Each row comes from the steps of one path. Every step used is in the known rows, and no mark comes twice. Write the path behind each row, first mark first.
In the rows, 128 means zero.
Known rows
S -> Q -> R: [121 133 126 126 117 111 139 149 114 126 105 127 151 133 121 126  88 110
 126 119 127 131 145 122 143 125 124 165  99 129 141 101 166 138 117 120
 156 134 133 132 118 137]
K -> Y -> B: [125 145 143 113 123 146 159 118 143 135 133 145 128 135 119 109  99 125
 121 128 119 115 113 151 159 114 125 121 144 136 113 148 176 138 116 140
 105 159 122 139 122 140]
Y -> V -> Z -> N: [135 116 135 100 172 140 143 130 128 178 131 129 126  91 126 120 136 120
 141 116 127  86 125 126 127 137 127 119 165 121 116 114 145 161 138 139
  22 125 140 129 118 126]
Z -> Q -> Y: [141 119 132 136 107 117 137 138 129 132 100  93 116 124 115 143 116 144
 140 115 110 132 127 125 135 120 151 174 128 130 135 142 175 144 128 115
 127  93 117 144 133 131]
Q -> Y: [137 122 117 143 125 120 142 126 131 134 124 110 129 119 120 132  82 136
 138 118 115 136 124 111 129 118 142 141 124 127 135 145 142 137 124 118
 156 131 118 145 131 130]
C -> Y: [121 141 130 118 127 141 136 129 136 129 123 134 115 138 131 125 118 136
 132 131 117 122 128 116 149 118 130 125 142 136 122 129 154 131 127 128
  96 160 127 120 122 128]
C -> Y -> V -> R -> S -> Q: [112 123 132 100 130 121 168 141 123 113 149 159 127 158 106  99  83 103
 149  94 101 114 152 116 164 111 142 153 124 158 115 112 195 128 127 108
  58 137 143 139 117 164]
D -> R: [126 142 119 123 141 105 128 119 127 134 113 133 132 113 122 128 120 123
 120 130 151 128 139 134 132 143 115 146 126 132 135 115 142 116 121 141
  87 129 125 114 129 122]
V -> Z: [133 127 129 103 144 129 130 133 120 145 114 118 129 105 133 121 131 124
 127 128 125 118 121 131 124 134 125 128 146 116 138 127 142 139 127 137
 101 127 135 114 112 120]
M -> D -> R: [121 135  95 114 166  89 135 105 128 126 121 145 133  90 107 134 122 126
 114 141 151 128 140 158 146 142 117 152 124 122 130 105 127 114 134 158
  66 137 125 119 120 124]
N -> Z: [119 140 137 109 138 139 139 127 133 147 146 131 129 133 130 140 156 128
 138 124 150 126 128 134 130 133 122 138 132 122 117 115 128 130 136 118
  86 114 126 132  99 128]
D -> Q -> R: [119 119 115 116 179 126 160 116 113 139 128 153 153 137 122 133  89 115
 125 125 143 137 137 139 131 128 107 141 101 124 129 117 156 119 100 115
 136 130 118 129 125 124]
M -> D: [123 119 103 118 153 111 135 114 130 120 134 141 129 105 114 133 127 131
 122 140 127 128 130 149 142 126 130 131 126 119 124 116 114 126 141 145
 105 138 127 132 121 131]
Z -> N: [125 127 129 118 141 147 136 136 135 153 144 125 116 110 131 133 132 131
 130 130 140 116 129 127 134 133 133 130 140 130 112 120 137 150 138 120
  89 125 127 127 125 122]
Y -> V: [133 118 133 136 144 121 132 116 128 135 127 143 137 133 117 123 127 121
 138 115 119 108 130 123 126 124 124 117 135 129 122 123 124 127 128 138
  91 127 134 144 138 140]
R -> S -> Q -> Y -> K: [135  87 122 118  90 108 189 147 111 133 100 126 136 119  98 117  81 107
 149  92 102 133 137 105 129 118 137 183 104 155 136 114 230 146 118 147
 161 146 131 159 116 143]
Q -> Y -> V -> H: [144 102 126 160 170 141 147 116 138 146 108 112 129 118 113 125  90 133
 151  99 120 115 127 112 118 107 131 124 128 127 124 132 173 140 118 148
 119 158 125 166 152 139]
B -> H: [129 134 147 117 112 142 137 133 136 130 106 135 132 133 127 123 141 142
 128 130 144 125 117 122 141 121 114 115 137 139 127 114 144 131 125 151
 116 125 124 136 123 127]
N -> Z -> Q -> R: [119 133 146 101 138 121 137 145 123 158 106 123 138 131 125 156 166 129
 135 114 142 128 137 150 144 129 122 183 123 115 130 103 162 146 128 110
  69  71 124 129  95 131]
Y -> K: [139 111 133 124 108 134 147 135 124 145 106 138 134 129 119 129 145 114
 129 120 121 116 124 130 120 120 127 118 138 138 128 143 148 135 121 159
 118 135 130 135 123 128]
D -> Q -> R -> T: [112  95 108  90 183 107 177 119  92 141 143 160 151 125 119 126  75 110
 131 116 139 155 145 134 129 135 105 157  97 131 133  96 177 124  99 110
 127 131 115 128 125 130]
C -> V: [128 126 132 120 124 130 121 133 127 134 121 114 134 162 116 129 109 120
 136 126 130 123 129 116 142 123 128 130 144 129 119 113 129 128 130 158
 115 115 125 131 117 142]
M -> D -> R -> S: [112 112  91  94 180  73 154 102 119 125 128 157 132  76 101 125 116 123
 120 128 145 140 147 153 145 145 108 175 113 130 131  78 158 114 134 159
  62 137 129 121 111 131]
K -> Y -> V -> R -> S -> Q: [112 136 138 105 116 114 165 134 121 112 170 140 136 152 110  87  60  90
 136  92 103 124 150 134 162 116 139 147 119 155 113 112 201 130 127 107
  93 134 145 148 123 174]
C -> Y -> V -> Z -> Q -> R: [131 125 144  93 158 118 141 138 119 166  69 129 133 116 119 129 133 125
 139 109  99  95 132 129 159 118 125 157 159 119 137 110 196 159 119 138
  15 115 139 118 111 135]
K -> Y -> V: [126 142 139 129 122 126 138 110 134 136 145 129 133 137 122 107  99 116
 130 115 110 111 127 127 146 118 125 105 144 134 112 124 155 133 128 136
  95 155 135 145 136 150]
D -> R -> Q -> Y -> B -> H: [138 127 133 108 122 108 195 129 143 139  91 165 142 116  98 112  75 125
 137 109 157 121 117 119 154 124 108 163 114 149 130 129 209 124  92 163
  67 161 106 154 109 137]
R -> Q -> T: [127 119 126  94 102 106 160 144 117 131 138 161 153 129 125 114 120  98
 137 118 138 144 138 132 133 130 126 170  97 127 124 104 160 136 120 120
 114 133 124 124 115 134]
D -> R -> S -> Q: [116 127 121 101 125  86 159 134 110 116 111 138 132 111 109 113  99 109
 129 115 146 138 156 125 142 151 113 195  97 150 137  69 208 117 120 138
 100 135 135 123 117 135]
V -> K -> Y -> B -> H: [137 150 167 114 123 180 156 119 136 135  78 125 127 126 122 103 104 126
 124 121 144 119 102 154 165 110 106 102 147 144 110 126 203 137 103 175
  74 167 123 154 134 146]
Y -> B: [132 119 134 119 140 139 154 124 135 135 116 160 130 131 115 126 131 129
 129 127 128 112 115 147 136 121 126 131 136 132 123 145 146 133 116 142
 101 131 121 138 124 129]
S -> Q -> R -> T: [114 108 120  99 126  93 159 152  93 128 123 137 149 121 118 119  73 107
 133 108 122 149 152 119 142 132 120 183  94 134 144  81 189 140 117 115
 143 137 129 132 119 144]
Q -> Y -> B -> H: [142 119 143 123 121 147 174 125 147 142  90 144 135 127 106 125  99 150
 139 117 130 117 102 124 150 103 125 133 141 142 128 149 176 144 111 156
 114 132 108 162 120 131]
S -> Q: [126 135 130 127  97 124 138 147 121 111 119 123 131 139 122 120 111 118
 131 125 127 126 138 121 139 133 134 156 110 137 130 110 165 127 128 124
 145 139 134 135 125 135]
N -> Z -> Q -> Y -> K: [142 114 147 114  96 134 166 146 131 165  96 108 124 131 108 155 161 129
 150 102 123 120 123 134 129 117 144 176 142 133 124 145 194 152 130 136
  76  85 118 154  99 131]
Q -> R: [123 124 122 127 147 115 128 130 119 143 112 134 148 121 126 134 103 122
 124 122 126 133 135 129 134 121 119 138 116 119 140 120 131 138 118 124
 141 124 127 126 122 131]
K -> Y: [120 152 135 121 109 134 134 121 136 128 145 115 125 134 133 113  99 124
 120 127 118 132 125 132 148 121 127 116 136 132 118 129 157 133 127 126
 133 154 128 129 126 139]
D -> M: [121 118 111 123 140 110 111 115 126 133 133 147 132 114 125 125 148 135
 130 132 115 125 129 128 127 130 117 113 140 123 128 121 122 145 137 151
 115 124 136 131 129 123]
R -> S: [119 106 126 107 144 113 148 124 119 127 134 140 126 115 122 120 120 124
 135 114 123 140 135 125 127 131 120 150 116 137 128 101 159 129 128 128
 126 126 132 129 121 134]
N -> Z -> Q: [124 139 152 101 118 136 137 142 130 143 124 118 117 138 125 150 190 135
 139 121 144 124 130 148 138 135 131 174 136 123 118 111 160 136 140 113
  59  75 125 132 102 128]
R -> T: [121 104 123 102 138 111 147 131 107 130 146 139 126 119 125 121 111 124
 135 118 124 146 136 126 126 135 124 148 122 134 131 108 152 131 128 122
 118 130 124 129 128 135]

Which path is each row?
[116 115 128 106 113 108 157 144 112 110 128 136 129 127 115 112 107 114
 137 113 122 138 144 119 137 136 126 177  99 146 130  82 195 128 128 125
 141 135 138 136 118 141]
R -> S -> Q
[132 150 147 125 124 156 119 122 119 132 103  79 126 152 124 113  68 103
 130 118 129 133 125 133 157 119 123 113 144 130 107 107 171 130 120 170
 101 150 131 138 133 160]
C -> V -> K -> Y
[124 137 133 124 147 141 137 126 139 130 150 152 125 159 120 115 102 117
 139 110 107 105 136 126 157 104 144 105 153 141 113 157 128 127 127 112
  41 129 133 129 127 151]
C -> Y -> V -> R
[144 116 140 145 159 139 121 113 110 133  93 118 131 120 121 122 117 109
 142 107 129 116 130 136 120 127 121 113 129 125 120 115 134 125 117 153
  69 137 139 151 156 147]
Y -> V -> K
[136  96 125 105 139  95 177 134 107 141 109 122 139  99 101 104  67 110
 158  88  97 115 138 101 132 129 134 179 119 135 140  92 217 150 124 134
 104 138 142 156 114 148]
R -> S -> Q -> Y -> V -> Z
[150 100 139 152 153 136 145 131 135 143  84  98 116 122 109 135 122 141
 152  96 115 112 130 126 125 110 140 160 133 129 124 129 204 145 121 144
  89 118 124 164 154 140]
Z -> Q -> Y -> V -> H
[143 109 128 158 139 136 157 136 130 130 101 109 132 128 107 118  75 123
 154  95 120 113 137 102 129 112 137 149 112 135 125 114 208 138 117 144
 135 169 130 173 149 146]
S -> Q -> Y -> V -> H
[105  88  86  84 215  93 184  99 106 131 137 177 153 102 101 128  85 112
 125 124 136 149 145 158 143 129 101 166  88 124 126  77 170 118 114 134
 112 139 122 135 110 132]
M -> D -> Q -> R -> S
[124 120 118  94 141 132 168 116 111 134 139 162 154 143 121 126 124 109
 133 132 152 144 134 153 132 129 120 157 106 131 119 110 166 125 114 117
 120 114 114 122 128 117]
D -> Q -> T
[140 113 142 103 159 104 133 138 111 166  74 122 146 105 117 131 142 117
 135 106 110 100 133 144 134 127 122 160 145 111 143 109 171 156 120 138
  43  84 140 126 117 135]
Y -> V -> Z -> Q -> R
[126 135 130 119 133 136 120 141 131 128 148 118 136 178 115 126  93 108
 132 118 128 125 134 130 148 112 146 120 147 134 117 147 106 124 131 133
  99  83 125 124 112 152]
C -> V -> R
[156 109 143 152 136 129 132 123 112 137  66  84 120 115 109 137 108 125
 154  95 109 119 129 132 127 120 143 160 129 127 125 130 181 140 118 138
  70 103 129 166 160 149]
Z -> Q -> Y -> V -> K
[121 131 131 112 136 126 159 139 137 122 166 171 129 164 119 102  85  97
 144 100 109 108 141 114 157 111 142 116 130 143 107 152 145 118 116 106
  35 155 134 135 116 161]
C -> Y -> V -> R -> Q
[137 140 149 122 141 165 148 112 127 133 101 120 123 121 123 108  88 113
 124 120 128 122 111 163 150 117 120 114 138 133 110 141 186 134 105 153
  85 170 127 146 140 146]
V -> K -> Y -> B
[126 139 155  97 121 166 168 130 153 137  89 169 121 145 116 116 133 151
 132 130 133 104 105 126 173 104 115 116 159 150 115 132 187 138 113 163
  52 159 116 138 113 129]
C -> Y -> B -> H
[133 121 115 131 117 112 159 147 133 121 167 131 134 141 118 116  49 104
 140 100 116 141 135 115 134 114 155 145 103 135 127 171 138 124 112  88
 131 129 120 144 115 153]
V -> R -> Q -> Y
[133 129 120 141  94 118 151 144 124 118 117 105 132 130 113 124  68 125
 141 115 115 134 135 105 140 122 148 171 105 137 136 128 178 137 124 114
 168 141 125 151 128 137]
S -> Q -> Y
[120 128  94 102 153  74 156 119 127 118 134 162 138  94 106 120 105 106
 119 132 153 131 144 146 147 148 113 166 100 124 126  98 145 104 123 152
  60 165 127 124 108 136]
M -> D -> R -> Q
[114 111  88 106 202 108 165 102 116 132 133 165 155 115 107 137  93 118
 119 137 142 137 138 160 145 127 109 143 100 115 125 107 140 117 113 134
 115 139 119 132 118 126]
M -> D -> Q -> R
[136 127 150  93 139 130 139 135 128 151  85 126 112 123 120 122 153 131
 144 115 100  89 125 127 152 124 135 149 171 128 125 119 194 148 129 143
   4 120 139 120 117 132]
C -> Y -> V -> Z -> Q
[126 132 138 109 136 154 161 123 144 134 111 165 116 140 117 121 119 136
 133 130 118 106 115 134 160 111 129 130 150 139 117 146 171 135 115 140
  68 162 120 129 118 130]
C -> Y -> B
[157 101 137 109 105 122 158 152 119 165  63  95 124 100 111 137 138 126
 140 106  98 113 116 132 125 119 148 166 155 129 144 156 208 163 121 155
  88  98 127 137 111 123]
V -> Z -> Q -> Y -> K
[134 129 143 122 135 126 151 137 137 151 146 118 127 152 107 146 130 123
 157  90 120 113 135 143 142 111 159 166 143 128 116 158 149 140 136  89
  30  48 122 158 109 154]
N -> Z -> Q -> Y -> V -> R
[129 119 129 121 135 113 150 139 129 122 170 164 143 154 116 105  97  89
 140  99 120 114 141 130 132 122 139 120 114 136 115 150 119 114 117 106
  69 125 136 143 123 162]
Y -> V -> R -> Q
[118 101 117 101 155  98 149 132 100 145 131 139 147 110 124 128  86 117
 130 111 124 151 143 126 131 128 115 154 111 125 143  99 153 141 117 118
 133 125 123 127 122 137]
Q -> R -> T
[144 108 126 115 169 134 155 127 132 184 128 110 126  83 118 124  92 128
 150 106 114  94 121 109 129 125 141 132 161 120 123 131 159 171 133 128
  50 127 131 146 120 129]
Q -> Y -> V -> Z -> N
[137 105 115 122 166 143 195 106 131 137 128 160 135 137 100 128  75 129
 141 121 132 123 114 138 136 116 130 147 118 137 118 161 183 124  95 124
 121 141 103 157 130 125]
D -> Q -> Y -> B
[144 111 125 139  72 121 170 150 121 134  93 113 137 130 105 125  86 110
 142 105 107 121 130 107 130 114 146 160 117 145 136 141 198 144 118 147
 159 147 126 158 122 137]
S -> Q -> Y -> K
[144 116 147 104 141 118 130 136 119 150  89 119 126 113 117 126 167 124
 140 113 111  96 126 140 131 134 132 151 157 120 132 119 170 146 130 142
  35  91 141 128 124 133]
Y -> V -> Z -> Q
[107  88  84  79 211  91 183 105  96 133 150 174 153 103 105 131  77 113
 125 126 138 155 146 156 144 133 106 161  96 121 129  86 162 119 112 127
 106 143 115 133 117 132]
M -> D -> Q -> R -> T
[118 112 127  84  95 103 169 146 102 122 124 151 150 124 113 111 118 104
 141 112 129 150 150 133 143 130 129 206  92 142 131  65 209 145 131 123
 136 114 132 128 116 137]
R -> S -> Q -> T
[139 126 138 131 143 150 113 129 111 132  87  90 129 149 119 129  99 109
 139 119 139 130 128 127 135 126 125 124 136 126 116 106 139 125 119 173
  94 125 130 137 134 149]
C -> V -> K
[129 106  86 127 200 113 177  96 128 124 173 162 145 135  89 127  59 111
 140 112 120 121 136 152 145 109 148 128 119 129 111 160 128 111 120 113
  76 119 116 161 131 148]
M -> D -> Q -> Y -> V -> R
[143 119 134 142 128 114 138 136 132 133 129 112 127 144 104 134 104 123
 147  95  99 114 135 136 140 106 167 156 139 135 127 171 149 139 129  98
  70  62 123 152 137 153]
Z -> Q -> Y -> V -> R
[146 118 132 112 122 116 140 144 123 148  86  85 118 100 120 136 118 139
 140 115 106 123 120 130 131 127 148 177 144 118 145 140 185 155 127 123
  97  92 125 129 115 123]
V -> Z -> Q -> Y
[126 135 117  90 115  85 161 135 116 136 123 165 157 115 119 115 113  92
 129 120 162 143 148 138 140 145 113 187  94 131 130  92 175 124 113 132
  72 134 121 111 113 129]
D -> R -> Q -> T
[137 139 154  75 109 116 148 133 117 160 103 119 146 115 121 111 147 109
 135 113 109 112 127 158 156 123 135 167 158 121 124 103 215 167 134 138
  33  94 135 123 119 139]
K -> Y -> V -> Z -> Q -> T
[130  95 123 127 123  94 175 129 113 124 123 132 138 123  97 112  63 113
 158  89 100 126 144  98 137 122 135 180 101 146 130  94 203 139 126 126
 131 138 135 170 130 156]
R -> S -> Q -> Y -> V
[116 127 119  80 109  79 169 137 101 126 107 151 154 109 107 112 112  99
 134 115 153 150 160 140 148 146 114 224  89 146 138  53 222 133 124 135
  92 115 130 115 115 130]
D -> R -> S -> Q -> T
[137  93 128 115 136  99 157 138 111 135 146 120 125 134 102 129  87 119
 154  85  95 132 143 133 136 112 162 173 134 142 130 151 171 142 129  93
  63  64 120 154 138 160]
Z -> Q -> Y -> V -> R -> T
[121  99 130  93 139  93 145 147  98 142 107 126 134 115 120 138 122 125
 132 109 117 148 145 139 137 131 126 188 115 128 143  95 183 148 121 114
 102  84 122 125 123 138]
Z -> Q -> R -> T
[146 108 136 142 117 110 141 126 128 139 101 111 125 129 105 137 120 135
 150 102 101 112 130 120 133 118 148 163 134 130 129 136 170 143 129 124
  88  91 123 160 142 144]
Z -> Q -> Y -> V
[124 126 127  86 104 115 152 158 119 131 159 152 162 180 112 112  87  78
 141 109 138 142 143 136 154 114 145 161 116 133 113 123 140 131 123 124
  85  89 120 122  99 159]
C -> V -> R -> Q -> T
[133  96 121 116  95 113 186 156 114 127 128 128 138 135  97 112  63  96
 144  86  99 136 143 119 137 107 155 172 109 160 135 147 207 141 119 122
 142 118 131 154 111 154]
V -> R -> S -> Q -> Y -> K
